Each row was made from one small tree. The marks that hang from a mark follow it in brackets, in the order of their numbers. Every link used is in the known rows. Write each row's tree.
In the rows, 128 means zero.
Known rows:
Q_30(Q_799): [124 134 127 127 129 131 128 132 138 108 123 145 132 133 157 139 121 129
 154 148 121 137 140 132 135 110 124]
Q_665(Q_255(Q_283 Q_291)): [108 176 149 126 132 124  79 111 154 109 111  90 138 166 107 137 147 123
 179  97 153 134 100 129 131 164 123]
Q_229(Q_255(Q_283 Q_291 Q_665)): [133 224 143 153 120 119  65 106 159 130  90  71 129 168  80 136 135 123
 137 106 175 105  99 121 137 158 113]
Q_665(Q_255(Q_531)): [104 162 160 127 133 110 121 126 128 116 108 104 149 151 100 133 140 126
 160 119 151 111  98 137 133 134 130]
Q_799(Q_30 Q_77): [116 156 126 132 134 136 106 130  82 114 108 149 118 118 115 109 128 126
  91 109  87 144 111 133 136 105 148]
Q_30(Q_255(Q_291)): [132 168 126 128 137 113  69 117 141 134 124 134 130 140 131 136 116 114
 146  88 103 180 105 123 117 156 122]
Q_378(Q_255(Q_30 Q_283 Q_291)): [116 156 166 154 126 129  77 106 170 157 126 108 126 143 117 145 133 115
 146  66 200 156  85 113 103 188 108]
Q_531(Q_255(Q_30 Q_283 Q_291 Q_665)): [112 198 174 161 117 125  85 119 142 127 112  76 160 150 135 152 135 126
 171 102 209 110  90 123 123 153 108]
Q_283(Q_255(Q_30 Q_291(Q_799) Q_531)): [110 121 151 163 128 116 123 104 190 136 102 123 132 159  63 149 142 115
 104  76 149 153  41 102 118 189 103]
Q_665(Q_255(Q_30 Q_283)): [108 181 177 130 133 125 130 134 140 122 126 111 129 135 123 130 154 129
 180 100 238  83  87 130 121 151 129]
Q_30(Q_799(Q_77 Q_291)): [117 143 122 124 120 146 127 124 137 117 118 165 102 107 143 124 126 129
 111 146 131 136 106 144 136 101 132]
Q_531(Q_255(Q_283)): [127 165 135 128 116 124  98 123 124 110 132 105 152 132 144 132 135 127
 152 117 131 106 139 129 139 139 129]
Q_255(Q_531): [116 145 149 140 121 120 114 117 133 125 109 107 148 150 103 144 128 125
 123 125 109 139 108 127 121 133 120]
Q_255(Q_30(Q_799) Q_283 Q_531 Q_665): [100 213 208 167 111 122 115 120 154 122  94  90 157 162 136 178 138 132
 161 127 205 115  81 121 111 133 101]
Q_291(Q_799): [138 111 127 129 132 136 143 129 156 119 125 144 119 131  97 135 136 129
 113 115 125 130 111 120 137 138 135]
Q_229(Q_255(Q_291)): [139 167 103 137 137 122  85 117 150 123 107 111 122 150  78 121 120 117
 135 110 139 123 107 125 135 143 122]
Q_283(Q_255(Q_30(Q_799) Q_531 Q_665)): [101 173 180 170 117 106 144 126 155 138 102 114 140 141 155 148 136 126
 137 128 194 107  72 123 126 140  98]
Q_283(Q_255(Q_531)): [115 140 133 145 120 104 121 112 142 134 115 116 136 145 110 128 137 120
 102 111 106 128  97 119 134 162 112]
Q_378(Q_255(Q_283 Q_291 Q_531)): [111 169 167 154 116 115  45  89 174 142 105  82 150 175  91 160 133 112
 133  74 115 186  93 114 111 191 105]
Q_665(Q_255(Q_283 Q_291 Q_531)): [ 96 191 171 137 126 112  62 100 161 106  93  72 159 189  76 154 147 120
 173  94 133 148  80 126 123 170 115]
Q_283(Q_255(Q_30)): [120 123 134 144 130 117 155 129 141 150 134 142 112 111 135 115 139 122
 117 105 193  97  90 119 123 158 118]
Q_229(Q_255): [143 167 109 131 134 122 118 130 131 130 117 125 116 127  92 110 126 124
 123 122 156  88 121 127 140 126 132]
Q_283(Q_255): [127 120 115 131 126 115 134 123 138 138 131 135 115 120 137 109 135 124
 108 114 128 112 119 124 139 157 123]
Q_30(Q_255 Q_799(Q_77)): [133 193 125 123 136 128  98 137 116 112 115 185 118 113 168 128 118 124
 143 109  97 148 113 134 128 112 130]
Q_30(Q_255(Q_283 Q_531)): [125 216 169 136 121 103  64 111 139 129 114 112 146 155 123 154 130 118
 133  84 116 151 100 118 113 167 120]

Write each row's tree:
[118 195 181 155 113 123 117 132 126 132 124  88 151 128 155 139 141 131
 162 115 227  73 106 129 127 138 121]
Q_531(Q_255(Q_30 Q_283 Q_665))
[104 151 158 134 145 126 118 129 146 124 117 115 133 144 109 132 137 122
 186 102 211 122  76 132 116 145 122]
Q_665(Q_255(Q_30 Q_291))
[113 195 189 156 115 130 128 131 150 125 110 110 135 140 163 159 137 134
 167 134 226 105 102 124 122 130 111]
Q_255(Q_30(Q_799) Q_283 Q_665)
[113 184 180 164 110 121  74  94 188 120  82  72 152 194  60 179 146 126
 118  93 123 162  70 110 124 176 106]
Q_255(Q_283 Q_291(Q_799) Q_531 Q_665)
[117 145 133 153 120 110 102 109 154 143 108 100 124 150 130 124 135 123
 118 111 138 133  97 122 137 168 106]
Q_283(Q_255(Q_291 Q_665))
[102 181 181 161 118 125  78  99 163 125  98  85 157 177  79 172 137 119
 147  88 161 158  65 109 102 173  97]
Q_255(Q_30 Q_283 Q_291 Q_531)
[134 114 114 134 133 130 100 118 159 104 121 127 146 143  99 139 129 120
 141 105  97 152 110 123 143 143 128]
Q_531(Q_255(Q_291(Q_799)))
[129 139 137 138 122 137  87 102 186 109 111 112 130 169  75 156 143 123
 130  88 115 166  96 109 128 176 118]
Q_255(Q_283 Q_291(Q_799))
[123 219 143 144 132 122  68 125 132 120  91 149 130 140 161 143 116 121
 153 102 109 169  91 132 127 123 115]
Q_30(Q_255(Q_291 Q_665) Q_799(Q_77))
[139 168 120 131 140 131  79 119 150 120 106 173 114 133  93 133 130 116
 108  65  82 179  76 117 124 155 130]
Q_30(Q_255(Q_291(Q_799(Q_77))))
[139 182 139 152 134 135  99 111 190 121 103 115 114 157  38 147 143 118
 134  75 206 110  64 105 126 178 119]
Q_229(Q_255(Q_30 Q_283 Q_291(Q_799)))
[131 159 173 158 116 126  74 101 197 146 109  95 121 161 102 153 145 121
 121  75 161 158  91 114 126 190 114]
Q_378(Q_255(Q_283 Q_291(Q_799) Q_665))
[111 150 151 165 123 114 123 115 157 154 110 104 120 140 131 129 139 122
 126 100 203 119  69 119 118 167 101]
Q_283(Q_255(Q_30 Q_291 Q_665))
[101 180 173 137 136 126  97 118 159 120 113  95 135 156 103 142 149 123
 189  87 219 119  75 125 116 168 120]
Q_665(Q_255(Q_30 Q_283 Q_291))
[122 194 152 155 134 118 126 134 148 118  97 128 137 141  94 147 120 121
 153 129 196  96  80 124 125 116 114]
Q_229(Q_255(Q_30(Q_799) Q_531))
[108 168 162 150 123 125  53  91 160 101  87  95 149 193  47 162 140 118
 109  75  71 197  76 109 131 169 132]
Q_255(Q_283 Q_291(Q_799(Q_30)) Q_531)
[102 171 155 130 146 140 149 151 118 105 108 164 122 111 146 125 139 130
 179 123 204  93  83 140 129  99 132]
Q_665(Q_255(Q_30(Q_799(Q_77))))
[130 193 144 116 119 121  85 115 164 129 137 155 108 123 171 142 125 121
 147 113 157 154 112 136 133 143 133]
Q_30(Q_255(Q_283) Q_799(Q_291))
[123 212 139 151 120 113  51  95 168 116  86  74 148 187  45 149 132 114
 129  93 129 131  84 114 129 172 107]
Q_229(Q_255(Q_283 Q_291 Q_531))
[125 135 123 132 138 143 117 130 106 107 105 165 110 121  85 118 137 127
  80  97  82 151  97 125 142 115 159]
Q_291(Q_799(Q_30 Q_77))
[ 92 200 197 142 129 118 117 127 155 100 104 107 152 160 126 161 146 126
 201 114 211 102  76 130 123 139 116]
Q_665(Q_255(Q_30(Q_799) Q_283 Q_531))
[121 245 190 170 115 110 105 118 147 143  87  71 140 160  73 150 142 126
 128 103 245  65  65 116 121 152 110]
Q_229(Q_255(Q_30 Q_283 Q_531 Q_665))
[ 99 153 157 135 143 118  79 113 146  98  90 108 143 180  53 143 140 118
 141  83  99 173  65 126 144 143 147]
Q_665(Q_255(Q_291(Q_799(Q_30)) Q_531))
[103 151 165 158 128 124  99 110 152 130 104 101 153 164  84 162 125 119
 139  99 153 164  66 115 102 152 101]
Q_255(Q_30 Q_291 Q_531)
[107 154 138 149 132 136  74 105 132 100  78 133 137 167  41 145 133 118
  80  83  44 198  63 116 130 138 134]
Q_255(Q_291(Q_799(Q_30 Q_77)) Q_531)
[111 162 157 158 110  99 121 114 142 144 101  93 140 145 123 132 140 126
 100 119 139 111  91 124 136 158 108]
Q_283(Q_255(Q_531 Q_665))
[110 187 188 150 106 136 133 121 167 139 121 115 112 126 162 152 138 135
 148 141 252 102  86 136 123 130 117]
Q_255(Q_30(Q_799(Q_291)) Q_283 Q_665)
[118 186 162 152 113 125  77 104 157 128 103  72 141 169 114 155 139 127
 143 109 147 141 104 122 124 162 109]
Q_255(Q_283 Q_291 Q_665)
